Known rows, with every step that occurs
salot/vobe: [ -1  23  39 -37  26  23 -21  -4 -32 -41 -25  14  17  16   6 -19 -14  11
  -2   7   0  36 -23  15  -8  19 -15 -27  33 -17]
vebir/paretiv/mamab: [ -6 -21  -8  43 -17   1 -23  19  -8 -34  -3  35   4  -2  -1  10 -42  33
 -22  22  31   9 -18 -14   3  26 -20 -11 -14   4]
vebir/sepelek/mamab: [-24  13  33 -33 -17  27  19   1   9 -10   5 -32  32  -1   2  -4 -10  -3
 -26   0   1  16  -9 -11   7 -22   3  11 -17 -12]
paretiv/mamab: [ 15  18  11  27  -5   1 -18   8 -10 -29  -7  19   2  -8   9  -5 -32  35
  -5   1  15  33  -9 -13   3  15 -11 -14 -13   9]
salot/vobe/vebir: [ -4  25  26 -26  28   9 -12   8 -35 -18  13   3  15 -11  13 -22  14   0
   7 -14 -10  29 -13  12  -5  23 -21 -44  22 -15]
doda/vebir/sepelek/mamab: [-25  38  -3 -45 -15  22  12   0  32   8 -12 -28  31  30   7   7 -24  -9
 -40  15   5   0  -4 -33  14   2 -10  21  -7  -9]
doda/mamab/vobe/gameb/sepelek/vebir: [  7  -8 -26 -19  12  35   9 -37 -14  27  14  14  -5  -3   4  21  36 -13
  27 -25 -12   5  11  24  -2 -34   2  39  33   2]
paretiv/mamab/vobe: [  5 -18   6  30   1  15 -22   1 -19 -24   6  45  -8  -4   5  -7 -30  18
  19  -1  15  20  -9   7  18   8 -10   1  -8  10]
mamab/doda/vebir/paretiv: [ -8  19 -37  17  -4 -15 -14  12  33 -23 -50  23 -14  17   6  10 -31  25
 -55  31  10  -1 -23 -24 -18  41 -26  11   7 -12]
salot/vobe/gameb/sepelek/vebir/paretiv: [-10 -15 -26 -34  12  28   9  -6 -25 -24   5  -2   9  13 -18  10  25 -25
  17  -1  -5  -9 -28  24 -15 -21  -1 -14  39 -14]
gameb/sepelek/mamab/vobe: [  0 -39  13 -22   0  18   8 -24 -17   1   1  -5  -7   1   2   8  15 -22
  24  -4 -19  20   0  30   4 -28   9   7   5 -14]
paretiv/mamab/vobe/vebir: [  4 -16  -8  37   4  -1 -12  15 -27  -1  37  34 -11 -31  10 -11   2   6
  26 -22   5  12  -3   5  25   9 -14 -21 -16  11]
paretiv/mamab/doda: [ 27  30  -8  36  -6 -29 -12  13  13 -34 -32  12 -31 -15  13  -8 -26  30
  -5  -2   9  20 -21 -25 -11   8  -9  -8 -16  14]
vebir/sepelek/mamab/vobe/gameb/paretiv: [-62 -37  12 -20 -17  31  43  12   0  34  39 -24  34 -14 -20  -3  23 -41
   0  -1   6 -49  -4   5  21 -21  16  25  13   4]
sepelek/vebir/vobe: [-11  24  25  -6   1  11 -10  -4  -2 -13  12   8  25  -7 -15   5   7   7
   2 -19   4  24   2  29  13 -14  17   9  -7 -15]
vobe/vebir/paretiv/mamab/doda: [  3  -7 -41  68 -16 -45  -7  32  13 -20  10  17 -25 -31   7   4 -11  18
 -14  -4  16 -14 -19 -30  -1  22 -25 -30 -27  12]
paretiv/mamab/doda/vebir/vobe: [  9  47 -47  34  -4 -27 -35  16  59 -32 -28  26 -23  24   3  10 -50   8
 -16  10  15 -17 -19 -45  15   1  -4  25 -17  14]
paretiv/mamab/vobe/gameb: [ -9   3 -20   9  -9  26  -7  17 -27 -17  20  36 -13 -19  -7 -11  -5  13
  20 -12   9   3 -14   1  11 -15   1  12   8  20]
vobe/gameb/sepelek: [  8  20 -24 -29   6  32  12  -1 -31 -22  -4 -22 -14 -26  -1   3  21  10
  -4  -5 -26  38 -27  11 -33 -24  25   2  -4  -9]
salot/vobe/vebir/sepelek/mamab: [-30  18  28 -50  10  18  16  10  -6  -6  36 -37  41   2   4 -16  13 -40
   3 -14  -5 -11 -13 -13  18 -19 -14 -31   7 -10]
sepelek/mamab/doda/vebir: [  4  56 -11 -13 -11 -39   7   6  47  10 -50 -18  -8  20  16  -4  -8   6
 -32   6  -6   6  11 -32  -4  14 -21  18  20  -1]
gameb/paretiv/mamab/vobe/vebir: [ -7 -46   1  64   5 -19  -1  12 -22  23  44  25  -3 -33   5  -2   3  -8
  28  -9  12 -27   4   8  26  41 -14 -28 -15  10]
vobe/mamab/doda/gameb/sepelek/vebir: [ 38  -4   1 -12   6 -17   9 -26  15  26   3 -32 -27   8   7 -10  39 -14
  32 -16 -23  -5  40   1 -20 -37  18   1 -13   2]
sepelek/vebir/vobe/gameb: [-25  42   1 -17  -5  19   6  13  -7  -9  28  -5  19 -25 -24   3  25   1
   2 -32  -3   7   1  24   6 -35  27  20  10  -4]
vebir/paretiv/mamab/doda/gameb: [ 25 -16 -33  28 -13 -18 -23   5  20  -7 -22  26 -27  33  -3   7 -51  29
 -17  30  13 -27   1 -22  -3  23 -11   4 -14  27]

Rows
[ -2  44 -10  11  -2 -32 -10  14  25  -3 -28  -2 -24  -2  18 -21   9  11
 -22   2   3   8   7 -44 -13   3 -25   6   2  -6] | vobe/mamab/doda/vebir
[ -4  23  38  -7  17 -21 -18  11  -4 -37 -20   2 -10   2   9 -44  17  -8
  13  -5   4   5 -13 -21 -14 -21 -26 -27  26 -12] | salot/vobe/mamab/doda
[  9 -22   2 -27   5  15 -10 -25   2  25  42 -19   6  20 -18  10  24 -33
  38 -14 -13 -12  38  19  17 -60  40  11 -30  -6] | doda/gameb/sepelek/vebir/vobe/mamab
[-14  13 -11 -14   8  37 -10  -8 -26  17   4  38   9  -7   7   1  11  16
  -8 -12   2  10   3   6   3  -7 -13  38  40  10] | doda/mamab/vobe/gameb
[ -6 -21  18 -23 -10 -12  32  -6  42  47  -9 -46  13  30  -5   5 -12 -25
 -21  25  -4 -55  16 -16   2   9  17  20 -10  12] | vebir/sepelek/mamab/doda/gameb/paretiv
[  6 -15  17  46  -4 -19  -5   8  -7   2  -9  12   8 -14   1   6 -31  19
  -6  17  25  -5  -3  -7   5  50  -9 -17  -9   9] | gameb/paretiv/mamab
[-15  19  10 -19   7  33  10  12 -16 -12  38 -22  16 -36  10  -9   9   4
 -24 -15 -11  27 -29  -6  -2  -3   2 -16 -42 -14] | vobe/vebir/sepelek
[  4 -19  23  18   4 -37   5   5   8  43  -3 -15 -12   8   1 -19  11   0
  -1  12  -2 -34  39 -10 -12  18   3  -1  -3   7] | vobe/mamab/doda/gameb/paretiv
[ 33 -12  -8 -16  10  -9  -3 -16   4  11  -8 -23 -39  11  11 -12  17  -4
  16   3 -28   3  17 -11 -26 -35  17  -3 -27  -1] | vobe/mamab/doda/gameb/sepelek
[-27  13  37  11  -7  -5  -8   7  -1  -6  34   1  28 -19 -15 -12  31 -11
  16 -29  15   8  26   9  24 -41   9   2 -17 -18] | sepelek/vebir/vobe/mamab
[ 44 -43 -58  22  -4 -12 -21 -13  20 -12 -24  11 -40  34   0  23 -43   7
   0  35  -2 -24 -15 -16 -11   3   7   3 -33  23] | vebir/paretiv/mamab/doda/gameb/sepelek
[ -2 -13   2  47 -19 -12  -9   7  -1 -17   6  29  12  -3  -7  14 -25  23
  -5   4  35  -2   1  -1  16  21 -23 -13  -6   2] | sepelek/vebir/paretiv/mamab
[  9  48 -61 -33  -9 -19  28   3  40  13 -35 -43 -32   4   8   9  21 -16
 -14  -1 -30 -11  -1 -34 -23 -27   6  27  24   9] | vobe/gameb/sepelek/mamab/doda/vebir
[-20 -13  35 -11  -9  11   6  -3 -18   5   2   8  17  -2   1  -7   7   1
   6  -7  -8  22  14  27  17  -8  -5  10  21 -10] | sepelek/mamab/vobe
[ 11 -11  26  -8  -8 -42  24  -4  25  59 -26 -31   3  24  -2   4   0  -7
 -17  19  -8 -36  45   1  -3  29   6   8  19  13] | sepelek/mamab/doda/gameb/paretiv
[  0  15 -12  21  10 -35   3  23  12 -16 -18   6 -17   2  -5 -16  -3 -13
  15   4  15 -50 -26 -31 -11  19 -12 -18  44  26] | salot/vobe/gameb/paretiv/mamab/doda
[ 10  -5  14 -27  -6   2  14 -15 -11  -3 -15 -33   1  -2   6  10   8  -7
  -1   0 -19  32   3  15 -10 -20   8  -6  -5 -15] | gameb/sepelek/mamab
[ 10 -19  25 -14  12   8  -3  -9 -18  43  -7  -3  16  21  -1   4 -18  19
 -18  28  -4  -3  29  17  -9  54  11  -5  10   1] | doda/gameb/paretiv
[-17  19  19 -44  26  38  -2   4 -22 -32  31 -14  26  -5   8 -20   3 -20
  -1 -10  -7  12 -42  -4   5   1 -13 -35  -5 -15] | salot/vobe/vebir/sepelek
[ 45   0   2 -43  17  23   4 -39 -12  21  -4 -18  -1  20   1  17  10   4
  18  -3 -27  25  25  34 -13   1  27   2  -3  -5] | doda/gameb/sepelek/vebir
[-35 -24  11   3   4  24  16  10 -34  18  16  19   7 -27 -12  -7  21  -2
   3   2   1 -14  -5  27  -1  18   9  15  23   0] | mamab/vobe/gameb/paretiv
[  6 -32  -4   7   0  13   5 -20 -14 -13  -1  -1   6  -6  -6  23  10   5
  -7   3   1  20 -12  31 -18   2   1 -10 -12 -23] | gameb/sepelek/vebir/paretiv
[ 10 -59   8  26   6   7 -17 -12 -13  46  14  39   3  32  -6   7 -37   3
  26  26  12 -39  28  14  27  46   5   6   0  24] | doda/gameb/paretiv/mamab/vobe
[ 35  -1 -23 -24  13   1  -4 -31  32   6  -6 -15 -19  28 -13  21  11 -18
  21  -9 -31  -8  15  27  -8 -38  45  22 -23   2] | mamab/doda/gameb/sepelek/vebir/vobe
[-11 -11  20  13 -11   5   2   3 -11 -10  -3  15  25 -10  -8   9  -2  23
 -23   3  16  21   0  26  -3  27 -16  -8   4 -22] | sepelek/vebir/paretiv
[  3  -4  -4  20   1 -25   3 -11  28 -16  18 -24 -16 -20  -9   0  40 -37
  32 -31  -8  -3   7   3   0 -73  25   5 -28 -15] | gameb/sepelek/vebir/vobe/mamab/doda
[-45 -31  16  -3 -12  -1  32  15 -17  43  24  -6  18 -19 -15  -4  34 -23
   8  -6  -1 -33  19  23  15   3   5  15  36   8] | sepelek/mamab/vobe/gameb/paretiv
[ 16  18 -30  54  -2 -51  -7  11  50  12 -46  12 -22  13  12   9 -38  12
 -21  25  24 -32  -4 -44  -3  62 -22   2   2  14] | gameb/paretiv/mamab/doda/vebir
[ 26   3  11 -17   9  14  12 -26 -16  -8  -9 -19   0 -13   5  11  20   4
   9 -13 -16  49   0  29 -19  -6  11 -11  -8 -23] | gameb/sepelek/vebir
